Each row was made from one walk, in order. Every step used is in the known rows, and no mark comes twice. Write each row's walk.
Known rows:
tekop dete galup roket velit: [  7 -28  42 -42 -16   1   6  39 -60 -13  -3 -60   7 -70 -22  19 -21   4
 -28 -55 -47 -13  -2 -40 -63  -6  -9 -32  15 -55 -20 -50 -28 -30  29  -9]
mokod galup: [  1 -10  16   4  24 -20  31  19  34  14  -4  -4 -11  18 -35   9  21   7
 -15 -36  -7 -39  26 -29 -15  12  10 -40  -3 -13  -6  44  -4  -2  -9 -16]
roket velit bobos tekop dete: [  -5   -4   -4  -37   13  -21  -10   -5  -35  -51   43  -95    8  -85
   14   20   29 -105   34  -13    1   35   17  -45   14  -42  -19  -39
    0  -54  -53  -99   11   -7   20   25]
supog galup: [ -8 -35   0 -36  29 -25  26  47  27  15  13 -10 -10   7 -14 -22  10 -13
 -22 -21 -12 -35  46 -63  -1  14  -3 -58  -3 -35   3  29   3 -11  28 -22]
teviv roket: [ 17  -1  -3  -4  24   3  14  28   3  29 -18  -5   1  -1 -18  -2  11  -8
 -39   5 -28 -27   8 -30 -26  31  16  -9   3 -39  -4  27 -20  16  11  -6]
tekop dete galup mokod: [  3  15  23 -36 -22  -3   7  65 -10  -9   8 -44  -7 -19  -5  30 -11   7
 -18 -58 -73 -10  24 -52 -13 -14  -4 -42  35 -10  -5 -15   8 -37  -3 -23]
supog galup roket: [  0 -32  10 -40  24 -21  26  41   3  15   8   1  -8 -11 -21 -32 -17  26
 -19 -34  -6 -33  18 -52 -40  24  -4 -74   2 -54   4  25  -2 -10  22 -17]
roket velit bobos tekop dete galup: [   1    4    8  -51  -15  -13  -24   22  -41  -47   42  -96    7 -108
    7   28   22  -82   10  -41  -24   27   24  -56   10  -51  -23  -28
    7  -30  -39 -108    2  -31   32   18]
velit bobos: [  2 -18  -1 -33  28 -17   6  15  20  -3  28 -36 -15 -24  -3 -10  33 -39
 -11 -15 -20 -18  23 -52   8   6 -10 -33  -4 -36 -27  -2   2  -9   3  11]
teviv roket velit bobos: [ 29 -29  -8 -21  33  -7   7  -1 -44  16 -11 -41   7 -43  -2 -29  34 -33
 -22  17 -20  15  20 -23 -23   5  13  -6  -3 -31 -31 -22 -33  27  34  23]
tekop bobos: [-10  -5   6 -22  12 -17  14  24  31   1  34 -21  -4 -19 -13   2  30 -57
 -17 -21 -29 -32  10 -40  -6  32 -29 -35   6 -66 -23   2  11  -4 -17  10]
bobos tekop dete galup: [-12  33  13 -35 -23  -6 -17  48   6 -34  36 -60   3 -63  -9  54  -4 -59
  -8 -53 -33 -14  14 -61   5 -28 -23 -33  14 -38 -14 -58  16 -40   8  -9]
roket fosol: [ -7 -24  -1 -11  43   6  17  11  28  23 -13  -5  -7  12 -34  -5  20 -24
 -23   7 -29 -46  -1 -28   3  50   9   5   8 -19  -1  20 -23  12   5  -6]
fosol silil galup roket: [ 29  27  28  -3   0 -12  28  28   3  11 -34  37 -12  -7 -55 -26  37  29
   7 -25   5 -68 -31 -18 -51  20  18 -50  15 -45  -7  31   1  43  -7 -30]
tekop dete galup roket velit bobos: [  14  -21   26  -52  -15   -2   -4   24  -61  -24   19  -72    3 -104
   -7    7   -3  -15  -12  -49  -32   13    4  -47  -40  -22  -18  -41
   11  -45  -30  -72  -19  -28   28    9]
fosol silil teviv roket velit: [ 60  26 -17   9  23   2  15  -8 -68  48 -65   2  17  -8 -35 -50  48   3
 -19  38  10 -30  -9   5 -63  25  56  14  11 -50  -7   0 -54 104  57 -12]
silil teviv roket velit: [ 42  -5  -2  -7  33   1  10   1 -69  44 -59 -16  20 -17 -22 -38  21  -3
 -43  29 -14 -16   1 -12 -60  26  42   8  19 -50 -11  -9 -51  64  48   6]
fosol roket velit: [ 12 -43  23 -10  36  -7  18 -11 -44  12 -23 -43  -4 -15 -24 -13  17 -21
 -24 -10  -9 -23  29 -17 -38  28  25  -9  -4 -46 -48   0 -51  15  54 -21]
bobos tekop dete: [-15  27   3 -18   7 -13  -3  22  12 -36  37 -60   2 -39  -2  46   4 -79
  15 -26  -8  -9   3 -52   7 -22 -16 -39   9 -60 -26 -47  23 -17  -7   0]
silil teviv roket velit bobos tekop: [ 43  29 -31 -20  25 -10 -16 -25 -71   7 -14 -39  22 -71  -1 -38  38 -50
  -5  31  14  31  -4 -18 -26 -11  26  -8  14 -42 -28 -73 -25  68  44  36]
fosol mokod galup: [ 14  14  19  33  33 -10  36  14  31  11 -12   8  -5  36 -34   4  59  34
 -18 -56  -7 -34  47 -16  -1  24  14 -26   3  -6  -9  47 -11  -4 -18 -28]
fosol roket teviv: [ 17  20  -6   0  16  -4  12 -10 -11  13 -19 -20 -19   6 -42 -11   5 -16
 -37  -5   0 -18 -11  -8 -24  35  32   1   7 -51 -26  38 -48  41  38 -17]
velit bobos tekop dete galup roket: [   3   41    4  -46  -29   -5  -23   27  -16  -47   56  -60   -2 -116
    2   29  -12  -37    7  -61  -17   15  -14  -58   -9  -37  -30  -57
   15  -44  -24  -82   19  -34    2   10]
teviv roket velit: [ 23 -37  11 -12  33   0  17  15 -43  25 -37 -32  11  -7 -18 -15  17 -11
 -37  11 -32 -13  16 -19 -41  27  22   2   0 -43 -20  -1 -43  23  34   5]
velit bobos tekop dete galup: [ -5  39  -4 -43 -23 -12 -26  34   5 -47  59 -70  -2 -98   7  42  14 -78
   7 -50 -21  14  15 -67  25 -48 -30 -40  11 -27 -25 -81  23 -35   8   8]
roket velit bobos: [  7 -57  11 -43  37 -14   8   0 -28  -5  11 -59  -4 -34  -3 -22  40 -46
  -7  -7 -23  -2  30 -40 -10   4  -5 -25  -8 -41 -44 -34 -21  -2  27  18]
fosol mokod galup dete: [ -3  -4  37  36  61   7  35  25  17  29 -17  15  -4  62 -23   9  54  27
 -32 -38 -19 -47  36  -5  12  25  11 -18   2 -35  11  71 -15 -18 -30 -33]
supog galup mokod: [  0 -30   0 -43  25 -29  33  54   5  15   4  -7 -10  27  -3 -32   2  27
  -6 -29 -37 -14  48 -53  -7  10   6 -77  14 -10   5  29  14  -8  12 -22]
mokod galup roket velit bobos: [ 20 -38  18 -21  28 -21  30 -17 -36  -1  -2 -28  -3 -46 -28 -28  19  22
   4 -37   9   6   8 -13 -46   0   7 -58  -8 -23 -31 -10 -21  10   7  15]
bobos tekop: [-12   1   7 -33  21 -10  -1  17  15 -13  23 -41  -2 -15  -9  18  14 -45
   0 -25 -13 -27  11 -47  -1   7 -11 -32  -1 -46 -24 -23   9 -12  -1   4]
dete galup: [  0 -18  26 -42  -3   1   0  55  11  14   1 -29 -12 -16 -24  15   9   1
 -48 -52 -58 -49  29 -59 -18  15  -7 -18   7 -24  -5   8 -18 -36  14 -16]
velit bobos tekop dete: [ -8  33 -15 -25   7 -22 -13   9  12 -50  63 -68  -3 -73  14  32  21 -95
  30 -20   4  16   6 -56  28 -39 -22 -48   4 -50 -37 -67  34 -12  -5  17]

Write each row's walk:
[   4   -2    5  -41    8  -17   -6  -14  -57  -50   40  -85   10 -103
    6   10    3  -63   36  -24    7   33  -12  -34  -27  -33  -19  -54
    4  -71  -52 -101    6   -4   14   28] | galup roket velit bobos tekop dete
[ 18  11  20 -47 -23  12   5  35 -26  11 -16 -21 -13 -23 -45  -6 -21  41
 -56 -47 -42 -26 -26 -28 -55  33   3 -14  15 -52   1   9 -40   3  19   0] | dete galup roket teviv
[  12  -19   19  -70   -8   -2  -18    9  -62  -24   20  -69    6 -100
   -8  -11    5  -11   -7  -53  -27   15    7  -44  -37  -15  -19  -40
   -1  -38  -35  -89  -18  -22   29   24] | dete galup roket velit bobos tekop
[ 14 -11  10 -25  21 -23  14 -28 -40 -23  17 -40   4 -69 -21 -15  20  -7
  31 -39  24  26   4 -12 -34 -19  -2 -65 -10 -26 -36 -52  -3  11   4  26] | mokod galup roket velit bobos tekop
[ 53  72 -33  78  46  10  29 -17   1  57 -70  65  18  26 -58 -34  61  50
 -33  16  14 -20   2  26 -11  55  62  28  35  21  28  55 -45  90   8 -17] | silil teviv roket fosol mokod galup
[ 10  -7  -6 -38  10 -17  27  30 -11  14  -7   0 -12   0 -38 -44 -17  28
 -29 -18   0 -13  -9 -32 -43  27   6 -52   8 -63   8  32 -19  25  28  -4] | supog galup roket teviv
[-15 -30  38   7  53  -1  33  26  21  32 -10   4 -11  44 -24  13  22  -1
 -29 -20 -17 -55  14 -21   0  15   6 -34  -6 -41  15  66 -10 -18 -22 -22] | mokod galup dete
[ -1   9  12 -17  -8  17   5  37  -5  -1  -2 -16  -1 -57 -38  21 -23   5
 -27 -35 -41 -31 -28 -32 -26  26  -4  -9  27 -26  13 -18 -22 -13  11 -16] | tekop dete galup roket fosol
[ 39  54  15  -3 -14  -8  27  16  -8   9 -45  36 -17   3 -71 -35  35  31
   1  -7  12 -50 -58   4 -55  24  30 -30  20 -55  -2  37 -17  76   3 -18] | fosol silil galup roket teviv
[  2  46  -5 -50 -28 -12 -17  41 -14 -46  50 -68  -5 -76  18  29   6 -36
  20 -56 -46  34  21 -60  22 -52 -20 -58  29  -1 -21 -83  33 -34  -8   5] | velit bobos tekop dete galup mokod
[ 31  41  10  28  15  -2  37  -5  -8   9 -30  18  -7  26 -58 -16  28  74
 -21 -52   6 -13  -7  15 -39  40  24 -23  13 -35  -4  54 -31  36 -13 -10] | fosol mokod galup roket teviv
[ 16  42  -1  -2 -19  18  10  29  -5   4 -12   3  -4 -49 -53   9   2  10
  -4 -25 -17 -46 -35 -17 -27  26   9  -5  18 -23  13  -7 -26  25  18 -34] | tekop dete galup roket fosol silil
[ 25  34   5  47  44  23  27  25  10  57 -73  79   3  34 -57 -30  63  -5
 -19  59  -7 -67 -46  19   6  43  45  21  19 -21  42  63 -29  76  -4 -35] | teviv roket fosol silil galup dete
[ 14  34  15 -33 -36   7   0  39 -28 -12   0 -38  -8 -47 -39  20 -32   9
 -38 -47 -36  -9 -33 -31 -46   3  -3 -19  26 -64  -1 -13 -25  -4  12  -5] | tekop dete galup roket teviv
[  5  -7   5  15  38   1  40  -4  22  25 -25  31  -6   1 -59 -12  -2  39
  -8 -21   2 -38 -22   0 -35  48  19 -27   8   0  10  43 -24  24 -17 -10] | mokod galup roket fosol
[  8 -16  35 -49 -10   9   6  48 -12  14  -6 -18  -9 -33 -30   5 -20  39
 -49 -63 -50 -47   1 -50 -56  27 -10 -34  11 -42  -1   5 -21 -32   9 -14] | dete galup roket
[ 30  32 -37  30  30  17  20   3  13  43 -42  32   1  10 -48 -26  43  -5
 -15  43  -6 -46 -21   7  -7  54  41  28   3  -8  11  41 -39  80  20 -20] | teviv roket fosol silil
[ 35  33 -33  22  40  14  10  -3 -10  54 -56  27  11  -1 -39 -35  19  -3
 -42  49 -11 -33 -31  -5 -27  55  47  30  31 -19  21  23 -44  80  26   0] | silil teviv roket fosol
[ 47  58 -19  35  12   5  34  21   4  41 -75  75  -1  29 -57 -44  58  39
  11  34 -23 -34 -31  20 -11  34  58  -5  39  36  21  43  -9  93  -4 -33] | teviv roket fosol silil galup mokod
[ 19  22   0  17  21  -3  28  18  39  21 -42  52  -8  16 -66 -25  70 -13
  12  17  -1 -70 -24  -8   6  35  29  -4  16  -1   8  34  -9  63   1 -32] | roket fosol silil galup
[  6  13  -9 -12  12 -22 -12 -33 -50 -47  35 -83   3 -98   5  13  25 -95
  33 -10  26  39  13 -25   8 -34   5 -33   1 -49 -68 -87 -11  14  47   3] | fosol roket velit bobos tekop dete
[ -5  38  12 -42 -30  -6  -8  55 -15 -31  26 -60   1 -42   4  41 -10 -21
   5 -61 -57   6  16 -54   1 -34 -13 -49  33 -11 -13 -58  26 -37  -7 -13] | bobos tekop dete galup mokod
[ 13   1 -20  15  40  16  18  10  15  38 -35  16   5   7 -36 -14  16 -12
 -36  33 -29 -28 -12 -11  -7  55  26  24  11  -9  10  29 -35  41  15  -3] | teviv roket fosol
[ -7  -3  20  53  72  23  38   8  26  38 -33  38  -1  66 -41  -1  63  24
 -28 -10 -16 -47  18  14  28  51  21  12   8  -8  27  73 -33   6 -27 -31] | roket fosol mokod galup dete
[ 14 -53  47 -56   0   9   9  34 -59  12 -23 -43   1 -46 -32  -7 -11  35
 -44 -54 -52 -30  10 -39 -72  22  -3 -22   6 -45 -16 -28 -44 -25  35  -4] | dete galup roket velit
[ 30  39 -32  13  35   7  13  -7   4  40 -42  27  -2  12 -53 -36  49  -9
  -3  34  15 -66 -26  -5 -14  52  42  15  18 -25  10  22 -36  92  28 -21] | roket fosol silil teviv
[ 27 -21  38  17  34  -5  44  -5 -41   9 -35  -3   6   5 -43 -17  38  68
 -12 -60  -4 -15  29   5 -55  30  18 -32   3 -26 -24  15 -35   7   4 -15] | fosol mokod galup roket velit
[ 22  22  26  29  29  10  32  15  12  13 -50  51   1   9 -59 -27  50  46
 -16 -25 -20 -46 -21  -1 -22  60  18  -9  34 -15   3  28 -17  25 -16 -22] | silil galup roket fosol mokod
[ 16  22   1  76  70  30  40   6  13  57 -57  58  11  59 -40 -10  56  38
 -45  16 -14 -30   5  30  17  58  38  28  14   1  41  81 -44  34 -19 -29] | teviv roket fosol mokod galup dete
[ 10  13  -1  50  48   3  38   0  42  22 -29  30   1  38 -52  -4  63  31
 -13 -28  -6 -37  30   4  19  49  23   5   9  22   5  50 -25  21 -14 -25] | roket fosol mokod galup
[ 21  -5 -17 -26  25  -6 -10 -11 -47  -9   7 -55  14 -66   4 -17  34 -60
   2  15  -4  36  12 -24  -8 -10   7 -14  -6 -35 -39 -65 -16  27  30  33] | teviv roket velit bobos tekop
[ 19  17  27  29  27  -6  40   9   6  11 -17  21  -3  17 -42  -4  30  73
 -14 -67  -1 -31  20  -8 -40  35  12 -44   8 -24  -8  49 -15   0 -21 -22] | fosol mokod galup roket
[ 26 -36  37 -37  17 -18  18   7 -44  -8 -16 -14  -4 -56 -27 -39  37   1
   3 -22  -9 -10 -11 -26 -47  -2   4 -54  15 -43 -35 -31  -7  12   9  15] | silil galup roket velit bobos
[  4   7  21  25  46  15  27  27  25  38 -51  60  -9  42 -55 -21  68 -19
  -5  32  -9 -86 -33   2  16  37  27   3  14 -30  29  55 -15  48 -10 -38] | roket fosol silil galup dete
[ 23  23  28 -15  -4  -9  24  22  -9   4 -37  21 -13  -1 -58 -24   8  25
 -24 -18 -12 -35 -49 -14 -52  26  17 -35  30 -58  -5  27 -11  40  -4   0] | silil galup roket teviv
[ 16  10 -11   0  26  11  25  -2   5  26 -29  24  -9  -2 -55 -28  19  23
   4   7   0 -60 -36  -2 -35  61  21  -6   1 -33   2  28 -32  54   8 -18] | galup roket fosol silil
[ 13  -1 -25  -7  28  -9  33  17  11  28 -18  41  -7  -3 -52 -54  15  31
   8   5  21 -50 -12 -15 -21  50  20 -38  -2 -22  21  38 -22  55  30 -33] | supog galup roket fosol silil
[ 37  42 -21   8  29  12  19 -13 -18  40 -47  35   0 -11 -61 -50  23  32
  -5  22  19 -62 -54   4 -54  60  41   1  20 -42  12  22 -41  95  23 -17] | galup roket fosol silil teviv
